What can hang from each mark:
nomiken: bavimop
bavimop: buteloz folide gareso nomiken
gareso: bavimop zagop
buteloz: bavimop gisi zagop
gisi: gareso
zagop: buteloz gareso
kebo: buteloz gareso

Every row comes from one small tree of marks. The marks that hang from a mark follow it in brackets, in alphabetical order. Every link used is in the known rows. Which tree was each row made from?
Known rows:
zagop{buteloz{gisi} gareso{bavimop{folide}}}: [ -4  13  -6  25  -4  10   4 -27   1 -35   4  -1  -9 -13  54 -16 -27  -6
   7  -9   2   5  13  16  21   8  13  12  -7  -5  14 -36  25  15  23   7
  36 -28  18  24 -13 -24]
gisi{gareso{zagop}}: [ 21   7   8   7 -46 -18   1   7  35   5  -1  -6  22  -1 -25  -5  11   3
  10  53 -21  -2 -29  10   1   5 -18  -4   7 -17 -15   5 -17  -3  10  -3
 -47  10  19  -5  10  -5]
zagop{buteloz{bavimop{nomiken}} gareso}: [  4   3 -20   8  81  18  35  18  36  -5 -16  30 -50  -2   5   7  12 -51
  11  -2  -3   8   2  -2  17  -2  12   8   4  21  21   2   5   8  -5  -3
  47 -32  -3  15 -33  45]
nomiken{bavimop{folide}}: [  9  -8 -20 -22 -38 -26 -25   8  -8  -1   2 -18 -18 -12  -8   2   2  19
  -3   3  19  -1  18 -20  29  10   3  -1  -1  11 -18   3 -22  -9  -7   5
 -12  25  10   4  -6  -3]
kebo{buteloz gareso{zagop}}: [ -1  14  25  18   6 -15  11  31  16  24  -7  -6  -7  -5 -11  -5  44  15
   7  47 -22  -8   1  -8   4  -8  -5  -5  -6 -18 -16  23   9 -19  -5  -6
 -24  -3  20  16  43  47]
bavimop{gareso{zagop{buteloz{gisi}}} nomiken}: [ 14  15  22  32 -44  13  29   8  -9 -18  -1  22  -4  15  20  -4  30 -35
  -1  -3  -5   5 -26   5 -27  20 -12  23   6  -8  -7 -39  13   5  15 -12
  29 -61  17  -5   4 -33]
gisi{gareso}: [ 41  -4   0  17  -3 -21   0  15  35  -4  -3  18   0 -14 -23   0   8   2
   9  41  -5  -2 -26   8  -3  18 -11  -5  -4   5   1  -7  -4   5  14  -6
 -33   8  -3 -15 -15  29]
buteloz{bavimop{folide nomiken} zagop{gareso}}: [-10 -11  -2 -19  60  11  29  11  -2  22   1  11  -9  29  13  17  -9 -28
  21 -21   1  -2  -7 -29   6 -14   1 -24   8  29  22  10 -29 -11 -28   0
  11  -8  -1  65 -18 -12]
bavimop{buteloz folide}: [ -2 -21 -17  14  37 -54 -31   1 -64  -6   7   6 -21 -14 -11   3 -25   1
 -26  20   7   2  17 -32  19 -11  -2 -25  -1 -12 -15  -7  -4 -14   9  10
 -21  35 -19 -48 -13   9]
zagop{gareso{bavimop{folide}}}: [ -3  11   4  16   4  -7  -5 -27   3   6   0  -8  -1 -15  17 -10 -16  12
   3  34  14  -2  -5 -10  47   4   7 -19  -6 -23   6 -12  -4  -9   3   7
   3  20   2  16 -22   5]
gareso{bavimop}: [-12   3   3   3 -67   8 -13 -22  28  -4  -7 -26  -8 -12 -13  -6  -1  20
  -5  29   8   4  11  14  19   4   4 -15  -6 -20  -2  13   8  15 -10   2
  22  50 -15 -11   2  11]
buteloz{bavimop{folide} gisi}: [ 14 -13 -25 -17 -28   5 -13   3  15 -12  13 -40 -11   9  24   8 -10  16
   6 -32  26   0   8   5 -21   0   3  -4   6  29   6  10  -4  17   4   7
 -19  29  -4  41 -29 -40]
nomiken{bavimop{folide gareso{zagop}}}: [  2  16   3 -23 -43 -23 -16  -3 -35   8   7 -12  33   6  -2   1  26   6
 -14  20   9  -5 -12 -21  17   7 -11  -5   5  -8 -25  -7 -40 -32  -2   0
 -36  -7  33   6   4 -29]
nomiken{bavimop{buteloz{gisi{gareso}} folide}}: [ 30 -11 -16 -16  57 -26 -21  13 -27 -10  13   9  21 -12   1   0 -11  13
  -7 -33   7 -11  -3   3  -9   9   1  38   2  24  -9 -22  -4 -11  27   4
 -59 -41  17 -29  -4   1]
kebo{gareso{bavimop}}: [ -9  18  13   5 -38   4   1   1  33  19 -10 -19  11 -21 -18   3  25  17
  -5  21  14  -5   7   6   8   8   7 -10  -8   8  13  27  19  10 -14  -4
  18  29  -4  -2  17  65]
buteloz{gisi}: [ 33 -13   7  19 -86  -1  -6   6  23 -21   4  -3 -26 -14   2  -4   8  18
  13  12  15  -2  -6  12 -16  19  -6 -11  -6   0   3 -20  22  27  13  -5
  11  -8  -2  11  -6 -19]
zagop{gareso{bavimop{buteloz{gisi} nomiken}}}: [  4  -1  21  34  60  22  22 -17 -11   5  -6  27 -15 -10   6 -13 -12 -12
   2 -15   5  -9 -11  12  16   2  14  14  -6 -21  18 -41  29   2   6  -3
  36 -49 -18 -20  -7  40]
kebo{buteloz gareso}: [ 12   3  17  27  34 -20   6  39  16  19 -10  17 -27 -21  -2   5  39  11
   7  33  -3  -7   8 -11  -2   0   0  -4 -15   3   4  19  19 -10  -4  -8
  -3  -1   4   7  21  80]
buteloz{bavimop{folide nomiken} gisi}: [ 13 -17 -14  -6 -15  14  10   0  -1   7   7 -26 -21  14  25   8   6   6
   9 -52  32  -3   3  -8 -16   4   6  14   5  29   7  -4  -7  13  -5   3
   1  17  -6  33 -28 -26]
bavimop{buteloz folide gareso nomiken}: [  7  -8   7  29  73 -46  -6   4 -92  15   2  43  -6   0  -1  12   3 -27
 -35  10  12  -5 -23 -41   4   0  -7   0   4  -5  -4 -36 -16 -30   3   0
 -21  -3 -12 -56 -32  58]
gisi{gareso{bavimop}}: [ 14  10   4   1 -35   8  -1 -14  49   3  -7  -8  22 -13 -19  -6  -3  20
   6  32  -3  -3 -16  25   8  12  -5   6  -4  -6   4   8   1  11   9  -2
 -23  25  -1 -23  -2  27]
zagop{buteloz{gisi} gareso{bavimop}}: [  9  16   2  28 -13  26  16 -15  46 -37  -5  11 -18 -19  26 -18 -11  -6
  12   3  -4   7   5  35   8  18  13   7  -9 -20  16 -28  39  28  22  -1
  59 -43   5  18  -3 -11]
nomiken{bavimop{buteloz}}: [ -2 -10 -18 -18  29 -24 -29  17 -17  -4  -4  17 -25 -23 -45   5   1   3
 -15   6   2   1  26  -7  16  -2   7   1  -3   0 -10  10  -3 -10  -1   2
   4 -10  -8 -52   4  30]
zagop{gareso{bavimop{buteloz}}}: [-10   5   9  19  66  -7  -5 -13  -6   0  -8  22  -9 -24 -19  -7 -24  -9
 -11  40  -8  -1   3   6  38  -6  11 -13  -8 -37  12 -10  16  -9   7   4
  21  -3 -26 -30  -5  53]
zagop{buteloz{bavimop} gareso}: [  4   7 -30   0  72  11  13  21  47 -24  -9  18 -30 -11   0   5  -1 -37
   7  12 -14  14  16  12   8  -5  12 -13   0  19  19   7   9  10   6   2
  38  -8  -7  26 -30  17]

Which tree is each row?
[  9 -22   8  11  59 -19   4   4 -46 -14  15  36  -1   8  22   6 -45  -8
   9 -19  -6  -4  -7 -13 -12 -10  -3 -25  -2  -4  11 -36   9 -10  14   5
  -1 -48  -2  21   4 -56]  bavimop{buteloz{gisi zagop{gareso}} folide}
[ -1   2  28   1 -46  47  21 -15  40  -9   2   5  14   6  16  -9 -24   5
  28  -8   1  -3 -12  28 -11   9   3 -21  -8 -11  27 -16  17  19  -5  -6
  41 -42   0  61  20 -48]  buteloz{gisi zagop{gareso{bavimop}}}
[ -7   8 -23 -19 -60  29  -2   7  46 -33   4 -33  -6  10  17  -3   5  -3
  11 -18 -20  14  22  31 -26  -1   5  14   6   5  -2  19  14  33   9   2
  24  -1   5  25  12 -76]  gareso{zagop{buteloz{bavimop gisi}}}
[ 18  -5  -6 -11  42 -23 -27  12 -78 -15  14  22  16  -8   7   8   2   0
 -23 -36  19  -7  -6  -7 -14   8   2  20   1   8  -3 -29  -5 -24  20   1
 -28 -48   6 -28 -12  -7]  nomiken{bavimop{buteloz{gisi} folide gareso}}
[-33  -7  -5  10  34 -17 -13 -28 -60  19  -3  -5 -14  -6  -3  -2 -17   4
 -30  -5  10  -1  15 -28  35 -12   8   6  -1 -16 -15  -4  -2  -8  -8  10
   2  36 -21 -62 -13  45]  gareso{bavimop{buteloz folide nomiken}}
[ -1  22  14  -8 -55  12  -2 -22  51  12  -5 -28  47  -4 -19 -16   4  23
   4  45 -21  -2 -19  30  14   1 -11   7   2 -26 -15  14 -10   3   1   0
 -45  27  18 -12  22  -6]  gisi{gareso{bavimop zagop}}
[-29  28  13  -6 -65  -7  -3 -20  -2  31   2 -47  47   0   6  -4  19  31
 -11  23   7  -6   3  -9  25  -3   0  -4   4 -16 -16  33  -7 -11 -14   5
 -23  49  21  21  32  20]  kebo{gareso{bavimop{folide} zagop}}
[-23   0   3   9 -41  -3   1 -27 -12  17  -5 -23 -18  -2   5  -7   1  13
 -10   3  18   0   9 -20  33   5   3   3  -2  -7 -10   1  -8  -2 -14   3
  17  52  -9 -12 -10  17]  gareso{bavimop{folide nomiken}}
[ 15   4  -5 -14   0 -27 -22   1 -35   0   4   7  12  -7  -3  10  22   5
 -14   6  26  -4  -7 -19  13  15  -6  -4   0   7  -7 -10 -26 -27  -3  -3
 -19  -7  15  -6 -13  15]  nomiken{bavimop{folide gareso}}
[-20 -28   1   4  38 -33  -2   8 -68  12   1  26 -18  16  -9  10 -26 -18
 -11 -16  -8   1   5 -51  -4 -20  -6 -17   6   1 -13   0 -17 -11 -16   3
  -1  11 -17 -34   6   2]  bavimop{buteloz{zagop} folide nomiken}
[-16   5  11  -9 -13   6   4 -20  -4  11   3   0  19   7  12  -3 -34   5
  11  15  -1   0   0 -12  26  -7   0 -33  -5 -11   9  -1 -12  -7 -15   4
  10  12  -1  42  12 -32]  buteloz{zagop{gareso{bavimop{folide}}}}
[ 12  -9   4 -23  15  41  25  13  42  -8   6   8   4  18  13   9 -15  -9
  38 -30   1  -2 -15  22 -38  -5  -1 -24   2  23  36   3   5  19  -8  -5
  22 -38   0  78  -3 -57]  buteloz{bavimop gisi zagop{gareso}}
[-45  19  -6   8 -61   1   4 -38  -5   0  -5 -30  -6   8  18 -15  -4  -1
 -16   7 -14  11  21 -16  37   0   3  15   6 -23 -33   7  -8   4 -11   7
  22  30  20 -11  15 -23]  gareso{bavimop{folide nomiken} zagop{buteloz}}
[  6  -2 -13 -13  72 -44 -36   8 -76  -2   7  28  16 -10 -14  13   0  -6
 -31  -1  13  -2  -1 -24  10   0   0   3  -1   8  -9 -11 -24 -41   5   3
 -30 -15  -4 -45 -16  27]  nomiken{bavimop{buteloz folide gareso}}
[-14  -2  -3  16  76 -20  -4 -16 -37  20  -4  10  18  -2  -4  -5 -19   1
 -19  -3  -1  -6  -9 -15  23  -9   0  29   3  -5 -12 -13  -8 -14  10   6
 -41  19  -8 -58 -11  56]  gisi{gareso{bavimop{buteloz folide nomiken}}}
[-41   8  -5  -8  -5 -21 -34 -38 -44   6   6 -37  25  -2  -8 -14 -29  22
 -27  23 -14   2  20 -11  36 -25   2  -9   5 -45 -31  16  -8 -20   0  16
 -30  49  -9 -44  20 -31]  gareso{bavimop{buteloz folide} zagop}
[ -2  17  -2  15 -28 -36  -9  -1 -42 -20   6   5  16   7  18  -1  12 -22
 -19  29 -13  10 -10 -18   5   1 -14 -12   5 -19 -20 -11 -13 -14  14   3
 -11   0  21  -3   1 -30]  bavimop{folide gareso{zagop{buteloz}}}
[ -9  -6   1  12 -10  12 -21 -25  -6 -15   2  -9  -7 -12  -6 -12 -21  18
 -13 -11   7   1  10  25  -6  -1   6   5  -5 -16   2  -4  32  19  11   5
  18   1 -22 -40   8 -14]  gareso{bavimop{buteloz{gisi}}}
[ 22 -16  -2 -34  33   6  -4  24  10 -12   6  30  31  12 -25   1 -18   3
  14 -39 -16  -6  -7  18 -44   5  -6  25   2  32   0   1   2   8  10  -6
 -29 -67   9  -9  25 -26]  nomiken{bavimop{buteloz{gisi{gareso} zagop}}}
[-18  11 -28 -24 -28  10  -3   9  41 -19  -5 -26  -8   5 -13  -2   2 -13
  -2  10 -25  15  24  15  -4 -12   0  -5   9   7 -11  40  -5  17  -2   5
  20  30   4   6   2 -42]  gareso{zagop{buteloz{bavimop}}}
[  1 -33  14  13  -9   8  11  10 -23   0   1  35 -22  17 -13   7 -17 -17
   4 -39  -4   0  -4 -14 -36  -5  -5  -4   3   4   6 -13  16  12  -8  -6
  24 -42 -16 -20  22 -15]  bavimop{buteloz{gisi zagop} nomiken}
[ 16 -16  -9 -14   1  -3 -23  14  -7 -21   2   9 -18 -20 -22  -2 -10  11
  -5 -23   9  -2  18  10  -9  10   8  14  -5  15  -6 -11  14   5  11   0
  12 -32  -6 -35   8   0]  nomiken{bavimop{buteloz{gisi}}}
[  3  16   9 -10  47  14  -4  14   5  15   0 -15  15  14  -2   4  39  -1
   0  25 -21  -3 -12  13 -16 -23  -9  -4   2 -11  -7  25 -18 -24  -6  -4
 -39   9   0  21  10  -9]  kebo{buteloz{bavimop{gareso{zagop}}}}
[ 26   5  12   8 -56  22   3 -17  54 -12   1 -16  29 -13   8 -14   1  26
  15  -1   8  -6 -17  38 -16  19  -2  24  -6  11   6 -16  19  28  21  -5
 -18  -3   5  -2  -5  -6]  buteloz{gisi{gareso{bavimop}}}
[ 21  -5  -3  -2  24  13  12  -1 -30   7   8  -4   7  22  30  15  25  -9
   2 -53  34  -8 -27  -8 -33   3  -4  15  10  32  18 -28 -13  -5  -3  -4
 -12 -10   0  29 -42  -6]  buteloz{bavimop{folide gareso nomiken} gisi}
[ -7   7   7  20  18  -2  17 -28 -11  22  -5   3 -14  -8  21  -7  -1  -4
   0  17  18  -6 -13 -20  51   7   8  -1  -5 -20   5 -29  -7 -14  -9   1
  17   5   1  17 -24  40]  zagop{gareso{bavimop{folide nomiken}}}
[-32  10  34   2  10  31  32  19  17  44 -17   7   0  10  -6   5  29   5
  11 -10 -15  -8  11  -7 -11  -7   5  10  -9   0   7  38  10  -5 -38 -11
  27  -5   1  18  58  76]  kebo{buteloz{zagop} gareso{bavimop{nomiken}}}
[ 32  -2   9   2  10  33  20  14   9   6  -2   7  -1  17  14  15  33 -19
   6 -38  32  -5 -32  12 -44  10  -2  18   7  29  29 -15   3   8  -6 -13
  10 -25  -9  20 -33   5]  buteloz{bavimop{gareso nomiken} gisi}
[  2 -29   7   1 -20   0  -6  13 -14 -20   8  22  -7   7 -12   3 -33  -1
   4 -23 -11   2   1   5 -46  -9  -8 -21  -2  -3   4  -2  19  16   5  -2
  16 -31 -16 -17  21 -48]  bavimop{buteloz{gisi zagop}}
[-17 -16 -21 -43 -20   4 -11   6   0   5   8 -26   4  22  -3  20 -19   9
   7 -24   1   6  18 -16 -26 -18  -3 -32   6  27   5  46 -27   6 -22   6
 -13  50 -10  47   5 -57]  buteloz{bavimop{folide} zagop}
[-37  38   8  -2 -58  11   7  -7  36   0 -11 -25  26  -6  -4  -6  21   5
 -10  26 -17   8  21  13  12   0   6   9   1 -17 -11  36  23  13  -4   0
  31  17  16  -4  39  26]  kebo{gareso{bavimop zagop{buteloz}}}
[ 40  -7  -9   0  61  22   5  27  60  -7   3 -13  -4   0  20  -2  17  16
  29 -20 -10  -6  -6  34 -36  -3  -2  38  -6  31  11   8   9   8  19  -6
 -47 -10   4  37 -17   7]  kebo{buteloz{bavimop gisi{gareso}}}
[ 15 -10  23  19  53  -1  16  25  14   7  -4  37 -32   1   0  -2  -1  -8
  32  36 -30  -1   0  -7   6  -7  -4 -34 -13 -16  12  -7   2 -16  -6  -7
   7 -35  -5  38  22   2]  kebo{buteloz{zagop{gareso}}}
[ -1 -23  -2 -31 -16  11 -16  16  -7 -19   6  13   0   6 -24   5 -21   7
   3 -46  -4  -1  18   7 -31   6   1  -1  -1  17   1   4   7  12  -4  -2
  16 -44  -1 -11  34 -45]  nomiken{bavimop{buteloz{gisi zagop}}}
[-38 -11  13   0   4  13   6 -17 -21  17  -9  17  -3  13 -31   2 -20  -6
  -8 -15 -15   2   9  -9  -5 -21   3  -8   0 -13  -6  19   3   7 -26   0
  39  12 -27 -47  27   9]  gareso{bavimop{buteloz{zagop} nomiken}}
[ -5 -12 -22 -11  14  -6   2   3  -6  20  -1 -24 -26  10   4  13   5  -4
  -1 -21  24   2  10 -27   8  -8   2  -2   7  24   2  16 -21  -1 -21   5
  -2  47 -13  17 -32  17]  buteloz{bavimop{folide nomiken}}
[ 21   3 -17 -29 -19   8  -1  -1  28  -1  17 -43  46  20  26  -2   1  22
  18 -22  -2  -6 -18  20 -28  -6  -8  19  13  20  -9  12 -19   2  14   4
 -77  19  30  42 -12 -72]  buteloz{bavimop{folide} gisi{gareso{zagop}}}
[-12  27  -3  -3 -40   6   3 -15  55 -15  -7 -18  35  -1  -8 -18  -2   5
   1  39 -34  10  -1  30  12   4  -6  21   2 -25 -19  14   2  17  18   2
 -11  10  23 -28  19 -12]  gisi{gareso{bavimop zagop{buteloz}}}
[-23   8 -21 -16 -14  20  19  13  31  -2 -10 -15 -24  18  -8   2  17 -26
   2  -5 -22  13  18   0   1  -9   2  12  13   3 -10  30  -8  12 -13  -1
  26  19  -1   3  -4 -10]  gareso{zagop{buteloz{bavimop{nomiken}}}}
[ 15   2   3  -2  31  16  17  19  -1  18  -8  13  -6  12 -11  18  34 -29
  -3  -1  19  -1 -24  -5 -17  -1  -3   2   4  27  21   1 -14  -5 -18 -10
   6   8 -18  11 -30  39]  buteloz{bavimop{gareso nomiken}}
